Known rows, with every step that occurs
rizop > fufop > rumur > sozez > kitim: [-2.82 -3.28  1.15  0.21 -1.85  4.73  0.87  0.57 -0.25 -2.00 -0.40 -1.78
 -0.80 -0.94 -3.10 -1.71  4.21 -1.05  0.41 -1.09 -1.04 -1.39 -0.54 -1.29
  0.67  0.67  0.84]
rizop > nemolo > rumur: [-2.08 -0.27 -0.95  1.15  0.33  1.01  1.25 -0.33  0.10  1.20  1.58 -1.86
 -1.83 -0.45 -0.94 -1.04  2.74 -2.67 -0.46 -0.80  0.60 -1.20 -2.18 -0.87
  0.78  1.99 -1.57]
fufop > rumur > sozez > kitim > nemolo > rizop: [-3.05 -3.30  1.01  0.52 -1.60  1.37  0.93 -0.32  0.16 -1.63 -3.48 -1.96
 -0.98  0.81 -2.09 -1.77  1.95  0.28 -2.53 -1.25  0.34 -1.47 -0.34 -1.81
  0.06 -0.36  0.97]
rizop > fufop > kitim > nemolo > rumur > sozez: [-1.98 -1.67 -1.20  2.79 -1.26 -0.71  0.97 -0.42  0.73 -1.48  1.43 -0.59
 -1.30 -0.58 -4.08 -2.60  3.04 -2.29 -1.43 -1.74 -0.59 -1.43 -1.97 -1.36
  0.95  0.02 -1.00]
kitim > nemolo > dumes > fufop: [-3.00 -2.40 -2.18  0.84 -0.36 -1.21  1.39 -0.88  0.24 -0.25  3.21 -1.95
 -0.72  0.14 -3.30 -0.79 -0.88 -1.99  0.07 -0.24  0.10 -1.08 -1.06 -0.88
  0.78  1.89 -1.08]
fufop > rumur: [-2.67 -1.40  0.65 -0.35  0.04  4.53  1.68 -0.22  0.10 -0.55  0.75 -2.06
 -1.02  0.19 -0.58 -1.46  1.92 -1.04  0.03 -0.58  0.51 -1.58 -0.62 -0.60
  0.25  2.13  1.05]
dumes > nemolo > rizop > fufop: [-2.74 -0.18 -0.07  2.06 -0.59 -0.82  1.60 -0.66  1.28 -1.41 -0.08 -0.28
 -2.11  2.47 -1.41 -0.18  1.68 -0.75  1.33 -1.32 -1.23 -1.30 -0.73 -1.63
  1.89  1.89 -1.51]
sozez > kitim > nemolo: [-2.66 -1.36 -0.64  1.21  0.45 -1.73  0.75 -0.06 -0.26 -0.89 -1.52 -2.61
 -1.62 -0.13 -1.60 -1.15  1.05 -1.96 -1.60 -0.92  1.14 -1.44 -0.46 -2.24
  0.93 -1.24 -1.40]
fufop > kitim > nemolo: [-2.46 -1.04 -0.54  1.68  0.90 -1.58  1.00  0.01  0.80 -0.75 -0.10 -1.22
 -1.63  0.23 -1.75 -2.04  0.86 -1.55 -1.28 -1.08  0.63 -1.98 -1.13 -1.92
  0.71 -0.38 -0.30]
dumes > nemolo > rumur: [-2.53  0.71 -1.73  1.47  0.07 -1.96  1.82 -0.93  1.46 -0.67  2.09 -1.75
 -1.74  0.56 -0.88 -0.48  0.42 -1.58 -0.85 -0.66  0.30 -1.30 -2.03 -0.99
  1.26  1.85 -1.64]
kitim > fufop > rumur: [-2.63 -0.27  0.43  0.47 -0.27  4.20  1.58 -0.35 -0.37 -1.11  0.52 -1.45
 -0.56 -0.29  1.42 -0.14  2.00 -1.52  1.35 -1.24  0.48 -1.70 -0.55 -0.12
  0.88  2.25  1.87]
nemolo > dumes > fufop > rumur > sozez: [-3.38 -3.69 -0.60 -0.87 -1.95  4.65  1.86 -0.40  0.45 -0.39  3.82 -1.73
  0.43 -0.67 -4.02 -1.49  2.20 -0.13  0.51  0.27 -1.22 -1.28 -1.32 -0.07
 -0.33  3.94  1.61]
sozez > kitim > fufop > rumur > nemolo: [-3.40  0.13  1.28  0.53 -0.76  1.33  0.75 -0.22  1.19 -2.27 -3.53 -1.70
 -0.54 -1.40  1.28 -0.29  0.20 -0.80  0.70 -0.94  0.47 -1.87 -0.36 -0.68
  1.85  1.18  1.87]
nemolo > rizop > fufop: [-2.14 -1.31  0.54  1.46 -0.78  1.57  1.39 -0.45 -0.06 -0.38  1.53 -0.86
 -1.64  1.91 -1.64 -0.77  3.16 -1.10  2.50 -0.76 -0.85 -1.19 -0.50 -1.60
  1.30  1.56 -1.55]
dumes > fufop > rizop > nemolo > rumur > sozez > kitim: [-2.77 -3.44 -0.26  0.95 -0.96  2.50  1.44  0.63  0.56  0.59  0.75 -2.16
 -1.07 -1.06 -4.20  0.13  4.19 -0.62 -0.14 -0.15 -0.97 -1.24 -2.03 -1.71
  0.31  0.35 -0.77]
rizop > nemolo: [-2.79 -1.16 -0.50  1.00  0.67  1.87  1.19  0.25 -0.12  0.97  0.63 -1.46
 -1.87  0.01 -0.78 -0.84  3.34 -2.41  0.36 -0.84  0.17 -1.60 -1.31 -1.31
  0.61  2.12 -0.64]
rumur > sozez > kitim > fufop > rizop > nemolo: [-3.16 -1.82 -0.12  1.89 -0.49  2.67  1.21  1.04 -0.02 -0.13 -1.96 -1.27
 -0.89 -0.82 -1.69  0.53  5.54 -1.42  1.58 -1.65 -0.80 -1.56 -1.73 -2.27
  1.14  0.08  0.81]
rumur > sozez: [-2.97 -1.95 -0.97  0.61 -0.64  2.06  1.68 -0.03 -0.04 -0.25  3.27 -1.54
 -0.77  0.03 -2.32 -1.25  4.62 -1.22  0.59 -0.44 -0.58 -1.60 -1.54 -1.81
 -0.28  2.50  0.49]
rizop > fufop > kitim > nemolo: [-2.25 -1.16 -0.24  2.42  0.27 -0.19  0.78  0.04  0.62 -1.45  0.07 -0.57
 -1.91  0.11 -2.91 -2.18  1.77 -2.36 -0.25 -1.69 -0.25 -1.72 -0.72 -1.79
  1.49 -0.68 -1.02]
sozez > kitim > nemolo > rumur > fufop > rizop: [-2.63 -2.21 -0.55  2.13 -0.03 -2.11  1.44 -0.49 -0.95 -0.67  1.31 -2.81
 -0.94 -0.09 -2.46 -0.45  0.66 -1.16 -1.53 -1.02  1.13 -1.11 -1.80 -1.03
  0.98 -1.68 -1.57]
dumes > nemolo: [-3.20  0.22 -1.00  1.16  0.55 -1.04  1.80 -0.30  1.19 -0.99  0.78 -1.36
 -1.81  0.84 -0.57 -0.21  1.05 -1.34  0.15 -0.84 -0.21 -1.65 -1.38 -1.61
  1.05  1.97 -0.53]
dumes > fufop > rizop > nemolo > rumur: [-2.42 -2.14 -0.48  1.56  0.29  2.99  2.03 -0.07  0.44  1.30  2.36 -1.87
 -1.54 -0.02 -2.19  0.48  2.38 -1.19  0.59 -0.30 -0.49 -1.19 -1.85 -1.22
  0.58  1.61 -1.25]
rumur > nemolo > dumes > fufop > kitim: [-3.45 -1.32 -0.65  0.25 -0.62 -1.97  1.12 -0.14  3.18 -0.45  2.16 -1.10
 -0.15 -0.39 -3.81 -1.59 -1.04  0.19  1.41  0.94 -1.01 -1.81 -1.70 -0.90
  1.39  2.74  0.20]

Rows
[-3.42 -4.05 -0.05 -1.69 -2.16  2.94  1.26  0.08  0.76 -0.93  1.57 -2.52
  0.37 -0.99 -4.60 -1.38  1.77  0.13  0.33  0.33 -1.06 -1.27 -1.05 -0.61
  0.05  2.02  1.26] : nemolo > dumes > fufop > rumur > sozez > kitim
[-2.92  0.21 -0.91  1.40  0.19 -3.39  1.57 -0.53  1.39 -1.05  3.07 -0.91
 -0.92  0.14 -1.72 -0.55 -0.10 -0.49 -0.88 -0.67 -0.44 -1.94 -2.42  0.26
  1.08  1.53 -0.21] : dumes > nemolo > rumur > fufop > kitim
[-3.15  0.43  1.46  1.04 -1.17  1.77  1.41 -1.10  1.49 -1.58 -1.92 -0.61
 -0.56  0.78  2.01 -0.20  0.22  0.50  1.35 -0.96 -0.06 -1.73 -0.53 -0.59
  1.58  2.93  2.18] : kitim > fufop > rumur > nemolo > rizop
[-2.26 -1.47 -0.14  2.51 -0.55  0.01  1.20 -0.82 -0.32 -0.94  0.08 -0.79
 -1.94  1.88 -1.45 -0.97  1.62 -1.78  0.30 -1.65 -0.07 -1.11 -0.29 -1.83
  1.46  0.32 -1.74] : kitim > nemolo > rizop > fufop
[-3.21 -3.09 -0.18 -0.85 -0.54  4.43  1.38 -0.13  0.59  0.72  1.36 -1.68
 -0.60 -0.76 -2.44 -1.10  0.77 -1.31  0.51 -0.30 -0.62 -1.33 -1.26  0.43
  0.57  3.59  0.57] : rizop > nemolo > dumes > fufop > rumur
[-2.32 -1.48  0.46  2.02 -0.70 -1.48  0.48 -0.38 -0.07 -1.42 -2.51 -1.54
 -1.94  1.41 -2.10 -0.91  1.55 -1.51  0.18 -1.56 -0.02 -1.03  0.10 -2.36
  1.86 -1.50 -2.13] : sozez > kitim > nemolo > rizop > fufop
[-2.77 -1.35  0.25  0.36  0.42  1.32  1.29  0.37  1.12 -0.30  2.22 -1.33
 -0.84 -0.17 -2.62 -0.49  1.53 -0.22  1.32  0.37 -0.93 -2.09 -0.65 -1.37
  0.22  1.31  0.27] : dumes > fufop > kitim
[-2.73 -3.30 -0.82  1.51 -0.79  3.81  2.12  0.04  0.32  0.85  3.00 -1.44
 -1.16 -0.38 -3.88  0.13  4.63 -0.78 -0.06 -0.37 -1.21 -1.16 -2.44 -1.42
  0.03  2.22 -0.37] : dumes > fufop > rizop > nemolo > rumur > sozez
[-3.00 -1.51  0.26  0.78  0.41  0.00  1.29  0.14 -0.08 -0.30  3.50 -1.07
 -0.34 -0.09 -1.65 -1.13  1.87 -0.56  0.87 -0.42 -0.52 -2.09 -1.45 -0.48
  0.33  1.56  0.74] : rumur > fufop > kitim
[-2.73 -0.16  0.96  0.19 -0.41  2.99  0.88  0.17 -0.21 -1.34 -1.71 -2.19
 -0.47 -0.92  0.86 -0.10  1.94 -1.32  1.15 -1.18  0.55 -1.62 -0.18 -0.52
  1.24  0.47  1.31] : sozez > kitim > fufop > rumur
[-2.10 -1.31 -0.55  1.71  0.54  2.54  1.85  0.05  0.29  1.48  0.95 -1.89
 -2.06  0.25 -1.90 -0.89  3.28 -1.96  0.04 -0.75  0.40 -1.02 -2.64 -1.56
  0.99  0.85 -1.48] : fufop > rizop > nemolo > rumur
[-3.30  0.19  0.48  1.04 -0.55  2.62  1.36 -0.70  1.10 -1.99 -0.91 -1.00
 -0.64 -0.93  1.88 -0.46  0.41 -0.93  1.04 -0.99  0.28 -1.84 -0.77 -0.21
  1.50  3.14  2.29] : kitim > fufop > rumur > nemolo
[-3.06 -1.88 -0.44  1.79  0.63 -1.82  1.08 -0.14 -0.36 -0.97  2.24 -0.97
 -0.81 -0.04 -1.91 -1.56  0.51 -1.20 -1.18 -1.29  0.27 -2.07 -1.22 -0.66
  0.62  0.69  0.26] : rumur > fufop > kitim > nemolo
[-3.16 -0.39  0.45  1.22 -0.60 -1.22  1.38 -0.81  1.68 -0.49 -0.19 -1.06
 -1.28  1.51 -0.36 -0.95  0.93  0.35  1.10  0.21 -0.01 -1.52 -1.07 -1.86
  1.01  2.56 -0.21] : rumur > nemolo > rizop
[-3.33  0.18  2.02  0.59 -1.35  0.49  0.77 -0.53  1.69 -1.96 -4.37 -1.41
 -0.53  0.16  1.35 -0.22  0.12  0.75  1.30 -0.77  0.33 -1.66 -0.17 -0.84
  1.95  1.17  1.44] : sozez > kitim > fufop > rumur > nemolo > rizop
[-2.54 -1.13 -0.90  0.68 -0.37 -0.22  1.63 -1.01 -0.91  0.22  5.78 -1.96
 -0.34 -0.22 -1.02 -0.42  1.69 -1.66  0.38 -0.45  0.53 -1.20 -2.06  0.36
  0.29  2.22 -0.86] : nemolo > rumur > fufop
[-2.58 -1.57 -0.99  1.44 -0.21 -3.44  0.84 -0.86 -1.20 -0.85  1.89 -2.67
 -0.76 -0.89 -1.54 -0.58  0.16 -2.08 -2.01 -1.07  1.30 -1.22 -1.45 -0.27
  0.85 -0.56 -1.63] : sozez > kitim > nemolo > rumur > fufop
[-3.57 -2.17  1.80  0.22 -1.22  2.83  1.62 -1.00  2.01 -1.32 -0.34 -1.04
 -0.80  0.89 -0.24 -0.13 -0.32  1.53  0.40  0.32 -0.75 -1.71 -0.05 -0.53
  0.54  3.45  1.56] : dumes > fufop > rumur > nemolo > rizop
[-3.24 -3.02  0.12  1.90  0.78  3.07  1.81  0.34 -0.97  0.98  2.66 -1.25
 -1.16  0.26 -1.22 -0.17  3.46 -1.15  1.00 -1.05 -0.33 -1.54 -1.88 -0.84
  0.44  1.84  0.06] : rumur > fufop > rizop > nemolo
[-2.94 -2.30 -1.42 -0.24 -0.55  0.75  1.64 -0.44  0.49  0.48  4.74 -2.04
 -0.28  0.08 -3.34 -0.59  1.09 -1.15  2.08  0.68 -0.63 -1.19 -1.38 -0.62
  0.66  2.93 -0.87] : nemolo > dumes > fufop
[-2.81 -1.63 -0.84 -0.33 -0.22 -0.16  1.32  0.08  1.50  0.31  3.60 -1.40
 -0.15  0.06 -4.48 -1.26  0.65 -0.38  1.91  0.70 -1.11 -1.66 -1.56 -0.87
  0.79  2.05 -0.29] : nemolo > dumes > fufop > kitim
[-2.76 -0.61  0.33  1.93  0.57  2.22  1.07  0.87  0.05  0.23 -2.66 -1.57
 -1.43 -0.45 -0.35  0.80  3.77 -1.69  2.06 -1.40  0.06 -1.49 -1.20 -1.99
  1.88 -0.67 -0.16] : sozez > kitim > fufop > rizop > nemolo
[-2.32 -0.73 -0.66  1.63 -1.41  0.85  1.65  0.16  0.09 -0.77  0.66 -2.18
 -0.43 -0.80 -2.05  0.22  4.29 -0.86  1.27 -0.97 -0.26 -1.12 -2.33 -1.84
  1.07 -0.41 -0.16] : nemolo > rumur > sozez > kitim > fufop > rizop
[-2.54 -1.17 -1.65  1.19  0.15 -2.42  1.07 -0.17  1.28 -0.21  0.80 -1.46
 -0.99  0.42 -3.62 -2.94 -0.43 -1.84 -0.81 -0.61  0.50 -1.57 -1.92 -1.32
  1.32  0.23 -1.04] : fufop > kitim > nemolo > dumes
[-1.99 -0.68  1.07  1.37 -0.45  1.01  1.08  0.19  1.26 -0.54  0.26 -0.28
 -1.48  1.91 -2.91 -1.52  2.69 -0.36  2.09 -0.69 -1.04 -1.58 -0.82 -1.95
  1.36  0.54 -0.91] : nemolo > rizop > fufop > kitim
[-3.00 -0.75 -0.64  0.87 -1.01  0.52  0.91  0.28 -0.28 -1.13  0.25 -1.69
 -0.31 -1.10 -0.92  0.36  4.19 -1.31  1.89 -0.98 -0.36 -1.60 -1.02 -1.59
  0.84  0.87  0.65] : rumur > sozez > kitim > fufop
[-2.74 -1.90  0.05  1.71  0.97  3.68  1.84  0.63  0.11  1.02  0.10 -1.53
 -2.11  0.54 -1.33 -0.70  3.94 -1.51  0.82 -0.85 -0.09 -1.45 -1.73 -2.19
  0.73  1.05 -0.58] : fufop > rizop > nemolo
[-3.05 -1.47  0.04  0.51 -1.33  5.12  1.64 -0.30 -0.35 -1.45  1.22 -1.09
 -0.07 -0.70  0.58 -0.54  3.95 -1.08  0.93 -1.36 -0.44 -1.62 -0.97 -0.37
  0.20  3.27  2.70] : kitim > fufop > rumur > sozez
[-2.89 -2.92 -0.87  0.28 -0.30  2.12  2.31  0.04  0.65  0.64  4.11 -2.13
 -0.50  0.91 -4.10 -0.25  1.40 -0.25  2.47  0.67 -0.89 -1.08 -1.81 -1.59
  0.69  1.82 -0.74] : nemolo > dumes > fufop > rizop
[-3.38 -4.34 -1.51  1.08 -1.30 -0.25  1.61  0.17  0.46 -0.66  0.71 -2.31
 -0.38 -0.09 -5.90 -0.83  1.85 -0.34 -0.53 -0.20 -0.80 -1.09 -1.59 -2.38
  0.55 -0.34 -0.80] : rumur > sozez > kitim > nemolo > dumes > fufop > rizop
[-2.64 -3.10  1.94  0.00 -2.46  3.90  0.88  0.09  0.19 -1.64 -1.71 -1.31
 -0.85  0.77 -3.11 -1.57  4.18  0.18  0.78 -1.07 -1.32 -1.22 -0.27 -1.34
  0.70  0.55  0.65] : nemolo > rizop > fufop > rumur > sozez > kitim
[-3.29 -0.75 -1.37  0.43 -0.66 -1.79  1.34 -0.67  1.82 -0.26  2.14 -1.75
 -0.60 -0.14 -2.10 -2.07 -0.13 -1.25  1.16  0.45  0.17 -1.29 -2.27 -0.96
  1.58  3.04 -0.75] : rumur > nemolo > dumes
[-2.28 -0.76 -0.23  0.79 -0.04 -1.02  1.36 -0.42  0.34  0.01  4.37 -1.46
 -0.37 -0.39 -2.16 -1.34  1.32 -0.96  0.13 -0.27 -0.01 -1.73 -2.28  0.21
  0.44  1.54 -0.26] : nemolo > rumur > fufop > kitim
[-2.61 -2.82  1.36  0.67 -2.25  5.56  1.62 -0.33  0.02 -1.43  0.61 -0.58
 -0.80  1.33 -2.31 -1.85  4.42 -0.01  1.01 -1.19 -1.45 -1.27 -0.85 -0.96
  0.39  2.66  1.00] : nemolo > rizop > fufop > rumur > sozez
[-2.69 -0.46  0.26  1.54  0.17  1.36  1.47  0.62 -0.10 -0.82 -1.00 -2.13
 -0.78  0.03 -0.73  0.91  3.26 -0.88  2.67 -0.84  0.21 -1.51 -0.95 -2.29
  1.72 -0.96 -0.12] : sozez > kitim > fufop > rizop
[-2.06 -0.61 -1.13  1.41 -0.05 -2.92  0.81 -0.62  0.05 -0.65 -0.66 -3.00
 -1.66 -0.55 -1.91 -1.30  0.42 -2.39 -2.23 -0.90  1.54 -1.13 -1.29 -1.49
  1.09 -1.32 -2.25] : sozez > kitim > nemolo > rumur
